Each row comes from the steps of one walk. Every step used is in the known rows, and no mark comes twice. Write the walk behind each row, first mark first.
Known rows
kinarek -> loten: -28.1 18.1 3.5 19.1 4.2 1.3 -12.5 -10.5 7.0 0.4 9.7 -12.3 12.6 -9.2 21.5 -15.0 8.5 8.0 -3.0 28.1 11.9 9.2 5.6
dapetus -> lufe -> rito: 7.1 -8.2 7.4 -23.8 57.6 27.5 5.1 6.7 9.0 19.3 16.4 -26.0 -1.9 -10.4 6.7 -3.8 -11.0 -0.9 26.6 23.2 -8.7 19.5 15.2
lufe -> dapetus -> loten: 10.5 11.6 -0.2 -28.9 10.3 20.6 21.6 13.0 6.6 -40.5 -1.0 -20.4 12.4 -3.6 16.3 8.7 -5.7 9.1 -20.4 10.5 -6.7 -32.2 0.0
lufe -> dapetus: -15.4 20.5 5.7 -18.2 -14.8 16.1 20.5 0.8 19.4 -20.3 5.6 0.8 10.5 -8.9 15.6 9.7 -12.1 9.3 -18.7 5.7 -23.2 2.8 12.7
dapetus -> lufe: -7.9 -6.9 -3.0 -8.0 49.2 9.1 -7.8 -2.0 8.4 14.9 27.9 -20.8 1.0 -4.2 -7.8 -8.5 -1.2 4.5 7.6 64.1 -4.9 63.8 11.3
zanopu -> binumat: -15.6 28.2 4.0 20.0 -20.1 11.6 24.9 -21.5 15.4 0.5 21.6 -15.7 1.8 -22.7 20.8 15.6 0.2 12.0 -21.7 37.7 -4.8 47.1 9.7
zanopu -> binumat -> dapetus -> loten: 18.8 27.5 -5.8 25.4 -1.9 10.4 36.4 -10.3 8.6 -50.7 30.1 -14.2 3.9 -1.5 4.2 17.3 13.0 11.3 -28.6 40.9 -10.5 -8.3 1.7
ligubed -> todep: -31.4 11.8 -4.1 -41.3 9.3 8.8 9.7 -27.0 1.4 -2.9 1.4 -17.7 2.4 -4.6 20.7 -17.3 -2.2 7.6 -1.1 7.1 -13.3 32.0 -16.7
lufe -> dapetus -> binumat -> zanopu: 16.1 36.9 -7.6 1.5 -15.8 -4.5 23.9 7.1 17.0 -25.5 -17.2 2.2 12.4 5.6 -8.3 39.0 -0.7 -10.6 -27.6 42.5 -19.6 9.4 1.6
todep -> loten -> kinarek -> rito: -22.0 -18.7 -2.1 16.3 -61.0 -4.8 -21.4 9.0 8.7 51.9 -7.2 3.4 -1.2 -13.5 -5.3 -21.3 6.7 0.2 6.9 -3.2 41.7 32.2 4.0
binumat -> dapetus -> lufe -> rito -> kinarek -> loten: 23.7 -24.6 2.4 22.6 53.8 17.1 -14.1 -3.0 -11.1 -44.3 -3.7 -12.2 -10.3 14.0 -3.7 -18.8 -0.9 -14.7 11.4 -31.4 -12.2 -31.5 8.5
kinarek -> rito -> lufe -> dapetus: -32.0 -15.8 3.3 -14.6 25.6 -1.3 -2.5 8.4 4.1 -8.7 12.5 29.3 -5.4 -8.4 -14.9 -3.8 -8.2 2.0 13.6 -14.9 0.9 -22.7 -6.2
todep -> loten -> kinarek -> rito -> lufe -> dapetus -> binumat: 1.8 -25.0 -11.2 15.6 -46.8 -22.9 -1.0 21.7 -11.4 7.2 -14.5 12.5 -11.4 -17.1 -7.8 5.7 -7.8 -29.6 8.4 -27.0 42.3 -17.1 -7.2
dapetus -> loten -> kinarek -> rito: -6.3 -12.4 9.2 6.6 -4.1 -4.3 -23.3 19.1 -6.7 47.5 -9.9 -9.1 0.7 3.8 -12.7 -11.0 7.0 5.7 -1.2 2.7 25.2 10.2 -6.6
loten -> dapetus -> binumat: 7.5 26.9 5.6 2.7 -28.6 -14.5 1.7 -12.8 2.9 33.0 4.9 -2.9 12.1 7.1 4.2 22.3 -0.7 5.2 -17.9 20.2 -28.0 11.4 5.4
lufe -> dapetus -> loten -> kinarek -> rito: 4.6 -14.9 11.7 -4.8 -30.8 1.0 -4.3 31.2 -5.0 -0.9 -18.1 1.0 3.4 5.0 -4.0 5.7 -3.6 3.6 -11.8 -26.6 10.6 -30.8 -0.4
todep -> ligubed: -19.0 41.5 -10.4 -9.9 23.2 -2.1 12.7 -6.7 29.0 5.5 1.2 4.1 5.4 -8.6 36.5 -18.1 6.9 18.8 1.4 26.7 20.3 30.7 10.8
ligubed -> todep -> binumat: -22.8 13.6 -11.7 -34.5 -13.4 -10.2 14.2 -23.4 -2.4 -1.4 -15.0 -8.0 -0.7 -11.9 25.9 -3.7 1.4 4.7 3.5 24.0 5.3 15.2 -31.1
zanopu -> binumat -> dapetus -> lufe -> rito: 26.3 3.7 2.6 18.3 21.3 22.6 38.0 -3.4 12.4 -35.1 38.6 -9.7 -8.1 -8.8 4.7 21.5 -3.2 -2.4 6.9 20.7 -27.3 3.2 25.4
loten -> kinarek -> rito: -32.0 -5.4 14.6 15.9 -28.8 -8.6 -24.7 7.0 6.8 63.6 -3.6 13.5 -0.3 -3.1 -13.7 -11.4 -0.1 6.5 -0.9 -2.3 7.2 44.3 5.7
rito -> kinarek -> loten -> dapetus: 1.2 0.7 7.5 11.3 -27.7 -3.7 -31.2 -21.9 -14.0 -3.0 -15.6 4.8 6.9 16.7 15.5 -12.9 3.9 15.6 -14.2 -48.5 -8.4 -21.3 2.9
binumat -> dapetus -> lufe -> rito -> kinarek: 25.0 -19.4 0.9 -3.6 60.1 26.9 0.6 -6.0 0.3 -20.3 4.4 -6.5 -14.9 14.4 -19.1 -10.2 -12.0 -10.5 7.1 -22.3 -35.7 0.8 8.1
ligubed -> todep -> loten -> kinarek -> rito -> lufe -> dapetus -> binumat: -3.8 -33.7 -19.0 -19.1 -49.3 -23.5 5.4 8.1 -29.4 -19.3 -27.3 1.4 -18.6 -12.1 9.3 -5.1 -8.8 -33.9 16.4 -56.8 39.4 -28.3 -29.0

Write each row's walk
5.6 38.2 -10.0 14.6 8.7 -10.6 7.0 -5.9 15.7 21.4 -8.1 -7.9 10.3 6.0 -18.4 23.0 10.0 -7.6 -18.1 75.6 -6.6 49.2 -6.4 : dapetus -> binumat -> zanopu
-19.5 -38.5 -16.6 -40.5 -48.1 -10.1 3.9 8.6 -19.5 -20.8 -15.0 18.3 -14.6 -14.0 9.5 -24.2 -6.9 -11.9 28.1 -73.5 36.1 -29.1 -19.3 : ligubed -> todep -> loten -> kinarek -> rito -> lufe -> dapetus
-5.7 -22.2 -1.4 -25.1 50.8 2.4 0.3 19.1 -8.5 -26.9 5.7 7.5 -3.6 -2.1 -13.7 -4.3 -0.9 2.3 14.2 -9.7 17.0 -57.8 -18.7 : kinarek -> rito -> lufe -> dapetus -> loten
-3.2 3.6 -17.2 -54.6 -66.0 2.1 9.4 -24.6 -3.7 -9.0 0.2 -6.7 7.8 0.2 30.4 -17.3 5.8 16.6 7.7 -29.9 3.2 -11.3 -9.5 : ligubed -> todep -> loten -> dapetus
34.3 -18.6 2.8 51.9 25.1 19.6 7.5 -13.0 -14.2 -69.0 4.5 -19.7 -16.3 0.6 13.6 5.5 0.5 -13.4 -0.9 -31.8 -9.9 -28.1 12.2 : zanopu -> binumat -> dapetus -> lufe -> rito -> kinarek -> loten
0.0 -0.8 11.9 -17.5 33.8 34.9 -0.1 -15.0 3.4 18.9 -24.6 -16.3 -7.6 -4.8 14.3 -12.4 -17.8 -1.7 -1.9 -45.4 -18.0 -1.0 -2.5 : lufe -> rito -> kinarek
8.2 9.4 2.5 -5.9 -4.7 4.2 -0.9 12.9 -2.3 31.7 -0.9 -19.7 7.4 -2.9 6.1 -8.2 1.2 6.7 -11.6 19.3 12.4 26.4 4.0 : dapetus -> loten -> kinarek
-0.4 1.5 -9.1 4.4 22.7 -22.7 2.7 14.6 1.5 -13.7 -10.3 30.0 -3.7 6.5 -38.3 25.9 3.3 -15.8 5.8 22.0 3.6 -15.1 -17.6 : kinarek -> rito -> lufe -> dapetus -> binumat -> zanopu
47.3 14.6 5.7 17.4 -22.0 -5.8 -12.4 -7.7 -16.2 0.5 -50.2 -0.1 6.0 25.3 8.6 21.3 5.0 -9.8 -5.2 -50.2 -11.3 -56.3 -5.3 : lufe -> rito -> kinarek -> loten -> dapetus -> binumat -> zanopu
-9.4 19.0 9.2 6.5 -37.1 -8.8 -14.9 -10.3 1.1 6.6 12.1 9.6 19.9 6.0 22.8 -4.4 10.0 24.4 -1.9 -6.0 -5.4 -22.0 14.8 : kinarek -> loten -> dapetus
0.0 1.0 -8.0 6.9 42.0 2.8 3.6 -3.8 15.2 -19.1 43.6 2.9 0.7 10.1 -28.8 -6.2 5.0 2.6 0.0 61.7 -26.9 42.7 16.1 : binumat -> dapetus -> lufe
-8.7 -16.4 5.4 17.0 -13.0 -26.7 -3.0 19.7 -13.5 20.7 -8.8 23.0 -10.9 -5.9 -16.5 13.9 -14.1 -24.0 2.3 -23.5 8.4 -3.0 -4.4 : loten -> kinarek -> rito -> lufe -> dapetus -> binumat
8.0 -4.2 -4.8 14.3 -19.5 -32.8 -0.8 26.9 -6.2 9.9 -18.9 39.4 -6.0 6.4 -39.5 24.7 -1.3 -21.4 3.1 -0.6 9.1 2.4 -5.1 : loten -> kinarek -> rito -> lufe -> dapetus -> binumat -> zanopu
2.3 -6.6 4.2 20.8 -12.8 -11.6 -12.8 17.5 -0.4 13.9 6.4 15.7 1.0 17.4 -31.7 -9.9 12.9 5.4 -6.8 1.6 2.1 -10.0 -1.3 : binumat -> dapetus -> loten -> kinarek -> rito
-41.6 -13.9 1.8 -4.1 49.7 -6.8 -19.4 -5.7 3.6 38.8 21.9 20.5 -8.1 -9.6 -24.0 -21.0 3.6 3.6 25.0 16.0 15.5 17.1 -13.7 : kinarek -> rito -> lufe
-7.8 -26.3 0.7 -4.2 32.8 -13.7 -22.2 20.8 -17.3 42.9 5.0 8.8 -9.2 -2.7 -23.2 -22.3 5.6 -0.6 22.8 -1.2 36.5 -0.8 -15.0 : dapetus -> loten -> kinarek -> rito -> lufe
21.8 36.2 -4.4 27.2 -41.6 -30.3 -10.7 -4.2 -1.5 2.0 -10.9 10.7 21.6 20.5 1.2 25.3 21.2 5.6 -11.6 33.8 -2.1 -15.3 2.5 : kinarek -> loten -> dapetus -> binumat -> zanopu
15.9 -3.5 16.5 -4.0 -16.3 15.2 -17.3 -13.8 -13.3 5.0 -27.6 0.9 4.4 8.7 32.1 -9.4 -5.8 10.6 4.5 -88.3 -15.6 -64.1 6.5 : lufe -> rito -> kinarek -> loten -> dapetus
10.7 6.0 -6.6 33.4 12.1 4.6 24.3 -12.0 12.3 -43.1 49.0 -5.1 -5.6 -2.8 -11.2 17.7 6.8 3.1 -12.3 60.8 -24.2 46.6 20.1 : zanopu -> binumat -> dapetus -> lufe
35.6 -27.7 10.8 -31.4 28.1 23.1 -12.3 -6.3 -12.2 18.3 -7.7 -7.6 -7.9 16.1 0.6 -1.3 -16.1 4.9 13.7 -52.8 -31.1 -10.1 12.2 : loten -> dapetus -> lufe -> rito -> kinarek
